Known rows, with every step that occurs:
nibit -> novimig -> pomeb: [-29.7 -50.8  40.1 -19.3 -10.6  19.6 -36.3  -0.6  41.0  11.3   6.4 -23.4
 -42.1  -5.9  14.6 -12.2  41.3  -3.5 -20.4 -13.8  21.9  -1.0   6.7   0.3
 -19.7]
naloma -> zipifi -> novimig -> zefuf -> bagami: [  9.9  13.2  16.2  -7.2 -11.4 -17.8 -15.1  16.9  24.8  -8.4  -3.5   8.6
  -8.8  14.4  24.9  42.0  23.9  10.0 -31.7 -14.8  13.0  19.4  11.5   9.6
  -4.3]
zipifi -> novimig -> zefuf -> bagami -> rebag: [-10.3   5.2  32.3  -6.4 -11.3 -11.7 -14.8 -13.4  47.4 -25.3   2.9  18.5
  -3.9  17.1  21.2  26.1  27.8  -9.9 -23.4  -2.9  19.0  20.1 -14.1  11.7
   2.4]
zefuf -> novimig -> rebag -> bagami: [-11.2 -28.9  36.1   1.3  -1.7   6.1  -2.0 -11.8  33.5 -11.4   3.4  13.3
 -46.9 -11.1   9.5   1.6  29.7   3.1 -21.9 -14.4  17.8  18.5   4.9 -12.2
 -14.2]
nibit -> novimig -> zefuf -> bagami: [ -5.2  -6.1  19.2  -2.9 -30.5   5.1 -28.7   8.8  37.7 -12.4  12.8 -18.3
 -22.9  14.8  25.3  27.8  56.5 -16.3 -29.0  -7.9  33.2   8.7 -24.5   4.3
 -12.6]
zana -> novimig: [ -4.0 -13.4  45.3  -8.3 -21.6  22.9 -25.0   9.3  34.5   5.2  28.0   0.0
 -19.7   5.8   3.9  -2.2  44.1   5.0  -1.0  -3.8  42.5  26.1  -0.8  28.5
 -21.1]
naloma -> zipifi: [ -0.8 -20.3  36.0   1.5 -30.6   7.5 -38.3   6.6  39.9  14.7  27.1 -17.7
 -41.9 -11.9  17.7   7.0  23.7   2.8 -14.0 -43.9  13.1   8.1  31.4  18.5
 -28.2]
novimig -> rebag -> bagami -> zana: [-15.5 -21.7  21.9   3.9 -24.4  -3.1   4.7  -5.3  24.3 -28.0  18.2  10.7
 -61.5 -32.8 -21.0  -7.6  20.8 -11.5 -16.2 -30.5  -3.0   9.6  16.6 -17.3
  -1.5]
zefuf -> novimig: [ 12.3 -17.5  39.7  -1.0 -19.3  24.7 -18.2  -0.8  51.0  -2.4  16.3   4.0
 -29.0  -2.4  23.2   0.4  52.3  -2.0 -20.9 -12.9  23.9  32.8  -7.8  16.1
 -23.0]
zana -> novimig -> zefuf -> bagami -> rebag: [-12.2  12.1  47.8   8.8 -16.6  -7.8 -19.7  -3.5  48.9 -24.8   9.4  10.7
 -10.0  25.4   3.1  21.1  38.1 -12.3 -12.0  -0.7  30.9  14.9 -10.7  20.2
   0.1]
pomeb -> novimig: [ -5.8 -23.3  16.2 -13.9 -26.2  14.5 -32.3  -1.3  38.2  13.5  41.6  -4.2
 -28.5  -3.4  13.6   4.5  35.5 -13.5  -2.7 -18.7  20.0   4.5   0.8  26.9
 -23.7]
zana -> novimig -> zefuf -> bagami: [  5.2  16.8  31.4   0.5 -28.6  -1.5 -14.7  16.2  26.7 -23.4  11.0   3.0
  -3.8  24.1   1.7  24.8  48.8  -0.9 -19.1   4.7  36.6  23.2 -13.5  12.9
 -10.6]
nibit -> novimig -> naloma: [ -5.9 -43.6  35.0 -30.6 -28.8  30.6 -22.2   0.6  25.5  18.7  16.4  -5.7
 -33.2   9.3  18.4   0.1  36.6 -10.3 -16.0  -5.6  22.4  24.4  -5.4   8.0
  -8.6]
naloma -> zipifi -> novimig -> rebag -> bagami -> zana: [ -9.7 -16.3  14.9  -6.4  11.8 -15.2  11.1  11.4  17.9  -5.8  -4.3  29.5
 -57.2 -24.7  -6.6  14.8   1.7  11.1 -18.0 -27.9  -7.0  14.1  36.8  -4.3
  16.6]
pomeb -> novimig -> zipifi: [ -2.9 -18.8  15.7 -18.3 -21.3   2.6 -24.7  13.7  37.5  15.3  25.6 -15.8
 -31.0  10.9   4.5  10.6  28.0  -5.6  -3.6 -23.2   3.6  -4.8  12.2  26.5
 -14.2]
zefuf -> novimig -> rebag -> bagami -> zana: [  0.6 -16.7  26.8   8.0  -3.4   1.8  19.2   0.8  34.2 -28.3  -1.2  30.0
 -60.1 -24.9  -9.9  -1.0  36.3  -7.1 -24.2 -17.6  -1.6  24.7   5.8 -14.4
   7.5]
zefuf -> bagami: [-12.7  -8.7  29.8   3.4 -45.0   5.4 -27.1 -10.6  30.9 -17.1  22.1  -5.4
 -27.8 -14.4   8.2  14.4  50.6  -7.0 -23.0 -24.6  32.2   5.4   3.0   7.7
 -39.5]
rebag -> bagami: [-24.3 -21.9  30.5   6.3 -28.0   6.9 -20.4 -17.0  30.8 -14.0  32.0  -8.4
 -39.8 -20.2   1.8   3.3  24.7  -4.5  -9.9 -35.3  29.0   4.7   1.9   8.9
 -30.9]
zefuf -> bagami -> zana -> novimig: [  0.9  13.0  29.0   8.9 -27.1   6.1   2.7  17.9  28.2 -28.7   8.5  25.3
 -33.3 -10.7 -18.8  15.5  62.3  -5.0 -14.3  -4.5  30.9  19.4  -1.5  22.5
  -6.9]
zefuf -> bagami -> rebag -> novimig: [-39.9 -16.1  27.7   2.3 -17.6   0.4 -26.9 -35.9  64.5 -20.3  20.1  14.1
 -29.8  -8.4  15.5  28.5  38.5  -9.2 -30.8 -35.4  23.3   5.3   4.7  15.2
 -28.0]
nibit -> novimig -> naloma -> zipifi: [ -3.3 -40.7  36.8 -22.7 -18.5  18.1 -27.0  13.2  25.1  32.9   6.0  -7.5
 -47.2   8.3  23.9  13.3  21.9  -0.4 -17.4 -22.6  11.9  15.4  22.5  13.5
  -3.9]
rebag -> novimig -> zefuf -> bagami: [ -4.3   5.3   4.4  -8.6 -31.5  -4.6 -16.7  -6.2  41.1 -29.6  19.5   0.8
  -6.9  11.3  15.2  37.9  42.0  -3.7 -45.6 -21.2  14.3  21.3  -8.2  -1.7
 -21.7]
rebag -> novimig: [-12.9 -25.3  16.5 -16.8 -25.5  20.0 -26.2 -12.6  50.3  -2.0  35.4  -2.2
 -23.1  -6.6  17.1  11.5  37.9   2.9 -28.3 -30.9  18.6  25.0   3.9  13.4
 -31.2]
novimig -> zefuf -> bagami: [  4.0   7.3  22.9   2.9 -47.8  -4.8 -22.1   0.4  32.5 -28.8  19.1 -10.8
 -12.1   7.4  10.5  20.3  43.0 -13.3 -30.2 -18.0  18.7  13.9  -8.3  -2.9
 -21.8]

Rows:
[-24.2 -29.6  23.8 -19.7   3.8   1.0  -4.7 -14.8  15.9  -5.2   9.6  15.6
 -30.4 -11.2   5.9   4.1  11.1  12.3 -14.6  -7.6  22.7  16.5   7.0  -8.3
  -8.7]
zipifi -> novimig -> rebag -> bagami
[-14.5 -14.8  26.2  -9.7 -17.8   2.2 -26.7 -21.0  72.0 -16.1  31.2  -0.4
 -16.0  17.0  22.7  14.3  19.8 -14.3 -29.4 -30.9   0.2  26.5  -5.2  10.5
  -3.6]
bagami -> rebag -> novimig -> zefuf
[-11.6 -30.9  31.6 -14.7 -17.4  16.6 -31.9  17.5  44.9  17.1  12.5 -32.9
 -41.7  11.7  19.9   7.2  44.6  -1.8 -12.3 -22.2  22.5   1.6  -1.5  19.0
 -14.9]
nibit -> novimig -> zipifi
[ 11.2  -7.9   9.0 -15.9 -29.4   4.7 -28.3   9.8  36.8   2.4  39.5 -10.4
 -12.7  19.2  15.8  10.3  27.7 -18.9 -11.4 -11.9   6.0  13.5 -10.1  16.7
  -7.6]
pomeb -> novimig -> zefuf
[-27.2 -13.1  39.4   3.0   1.8  -3.9  12.9  10.2  20.5 -29.2  -2.9  20.9
 -47.6 -20.4 -38.3  -9.2  25.3   4.7  -9.7 -14.8  11.9   6.3  18.3   4.2
   5.8]
rebag -> bagami -> zana -> novimig -> pomeb
[-29.7 -34.6  11.1 -12.9  -8.0  -2.2 -17.3 -13.5  19.9   3.4  29.5   3.5
 -46.7 -12.2  -1.0   6.5  13.2  -7.0  -5.0 -17.5  12.9  -9.4  12.8  -1.5
 -14.6]
pomeb -> novimig -> rebag -> bagami
[ 10.4  -0.1  35.0  -1.0 -22.9  18.6  -3.7  22.8  36.7 -12.9  22.6  16.7
 -33.0  -7.2 -15.6  -3.2  50.1  -5.1  -3.7  -8.3  22.0  32.2  -1.2  27.7
   0.6]
bagami -> zana -> novimig
[-26.7 -33.8  30.2  -2.6 -22.1   1.8 -17.5 -19.6  23.4 -11.5  23.9  -5.9
 -47.5 -19.5  -2.5  -5.4  15.1  -0.6 -14.2 -26.6  17.5   3.8  16.3 -15.6
 -22.1]
novimig -> rebag -> bagami
[ -1.4  -6.9  43.3 -11.5 -17.2  10.4 -17.4  24.5  34.6   5.8  11.7 -11.7
 -22.9  20.0  -5.3   4.3  35.6  13.6  -1.5  -9.2  25.6  16.5  10.2  26.5
 -12.6]
zana -> novimig -> zipifi
[-20.2 -35.1  37.3 -20.4  -9.1   1.3 -19.9 -20.1  52.2  13.6  10.7  19.0
 -39.0   6.2  15.1  19.7  -3.4   1.5 -26.8 -42.7 -11.4  21.6  40.7  14.0
  -1.8]
bagami -> rebag -> novimig -> naloma -> zipifi
[  4.8  17.0  24.5   9.3 -13.6  -4.5  15.0  23.5  26.5 -37.9  18.1  17.5
 -28.4   6.1 -22.5  11.7  29.2  -8.5  -9.5  -9.6  14.2  28.1 -14.0  14.1
  19.1]
rebag -> bagami -> zana -> novimig -> zefuf
[-25.9 -24.5  40.8  -4.8  -2.4   5.8  -9.6  -3.5  17.1  -5.4  16.4   7.5
 -38.1  -3.2 -10.2  -1.0  20.9  11.3  -3.2  -3.9  35.4  12.3  10.9  -0.2
 -10.6]
zana -> novimig -> rebag -> bagami
[-13.8   1.2  39.0  12.0 -37.3 -12.2 -28.1 -18.5  54.6 -30.8  16.7  -3.9
 -20.0   9.2  11.9  17.0  31.9 -25.1 -21.4 -23.6  13.1   6.7  -5.5   4.3
 -11.1]
novimig -> zefuf -> bagami -> rebag
[  6.4 -26.6  30.2 -41.4 -21.1  19.9  -3.2  -4.4  13.8   7.0   7.1  21.9
  -6.7  10.2  11.6   2.1  17.5   6.8 -18.0   4.1  12.6  43.8   3.0   8.6
  -4.7]
zipifi -> novimig -> naloma
[  1.3 -16.6  28.2 -15.2  -3.7   6.6 -25.9  10.7  33.2  19.8  13.4   5.0
 -24.2  -4.0  25.2  16.0  19.8  15.5 -15.3 -24.0  19.3  22.1  21.6  26.5
 -14.8]
naloma -> zipifi -> novimig
[  7.2 -27.9  39.4 -18.6 -36.5   8.7 -21.8   4.3  20.5  16.8  13.3  -1.6
 -35.6   0.2   7.1   5.2   7.6   2.3 -18.6 -33.0  -1.7  20.8  39.4   6.9
 -13.2]
novimig -> naloma -> zipifi
[ 15.5  17.9  -6.0   0.6 -35.5 -13.6  -0.9  19.6  30.8 -31.5  19.6  16.7
 -26.4   2.5  -7.7  28.6  46.1 -30.2 -22.6 -12.8  -5.3   7.6 -10.4  10.3
   7.5]
pomeb -> novimig -> zefuf -> bagami -> zana
[ -4.6 -32.1  27.8 -32.2 -10.0  13.8 -17.7  -4.6  27.1   8.6  13.1   8.3
 -20.1  -2.5  18.5  -5.2  23.8   9.7 -15.8   1.7  16.7  30.5   9.6  -5.7
 -11.3]
zipifi -> novimig -> rebag
[ -5.4 -26.0  44.5 -16.8 -14.4  18.5 -22.9   6.6  26.4   7.8  18.4   1.0
 -26.9   6.3   0.3 -10.2  35.3   9.5  -5.7   4.4  29.2  25.4  12.4   2.8
 -12.9]
zana -> novimig -> rebag
[ 18.4  -1.3  21.5 -16.7  -8.2  -4.5 -20.6  21.0  33.7   7.3  10.5  -0.5
 -10.8  18.2  28.4  22.5  11.2   9.6 -21.8 -17.2   4.2  31.2  11.9  15.9
   3.1]
naloma -> zipifi -> novimig -> zefuf
[ -8.6   7.2  31.9   1.1  -0.1 -24.3 -20.6  -2.0  46.8  -9.9  -5.3  16.5
 -15.8  16.4  25.9  38.9  12.9  -1.3 -24.5 -20.9   7.5  11.6  13.3  16.7
   6.3]
naloma -> zipifi -> novimig -> zefuf -> bagami -> rebag
[-36.7 -11.4  27.7  -3.6 -13.2 -12.7 -18.2 -20.3  63.6 -18.5   3.4   3.3
 -32.9   4.8   5.9  35.0  31.5  -0.1 -31.7 -40.6   6.3  -4.2  17.0  15.2
 -18.8]
zefuf -> bagami -> rebag -> novimig -> zipifi
[ 26.7  15.7  29.4  -1.4 -25.7   8.1   0.8  33.8  36.1 -24.7  20.2  10.9
 -18.2  14.3 -12.0   2.1  42.5 -10.4 -12.3   0.1   8.3  40.4 -11.0  17.1
  17.2]
bagami -> zana -> novimig -> zefuf
[  6.7 -13.1  34.6 -10.0 -16.6  14.4  -1.3  19.3  29.3  -8.7  13.5  17.7
 -40.6  -7.0 -18.1 -11.8  40.9  -2.1  -7.9   1.5   9.7  30.9  13.9   1.8
   8.9]
bagami -> zana -> novimig -> rebag
[-22.1 -28.6  23.7 -12.7  15.2 -11.4 -10.0  -1.7  15.7  11.2   0.8  14.0
 -44.2 -12.7  11.4  16.5  -3.7  21.9 -15.5 -24.2  12.4   8.7  35.5  -2.7
  -4.3]
naloma -> zipifi -> novimig -> rebag -> bagami
[-14.8   0.7  20.6   2.3 -22.3 -14.9 -27.8 -13.5  51.8 -16.3  22.4   6.5
 -20.7  16.2  13.9  26.7  30.9 -30.2 -13.5 -15.3   8.7  -6.2  -7.5  17.4
  -2.2]
pomeb -> novimig -> zefuf -> bagami -> rebag
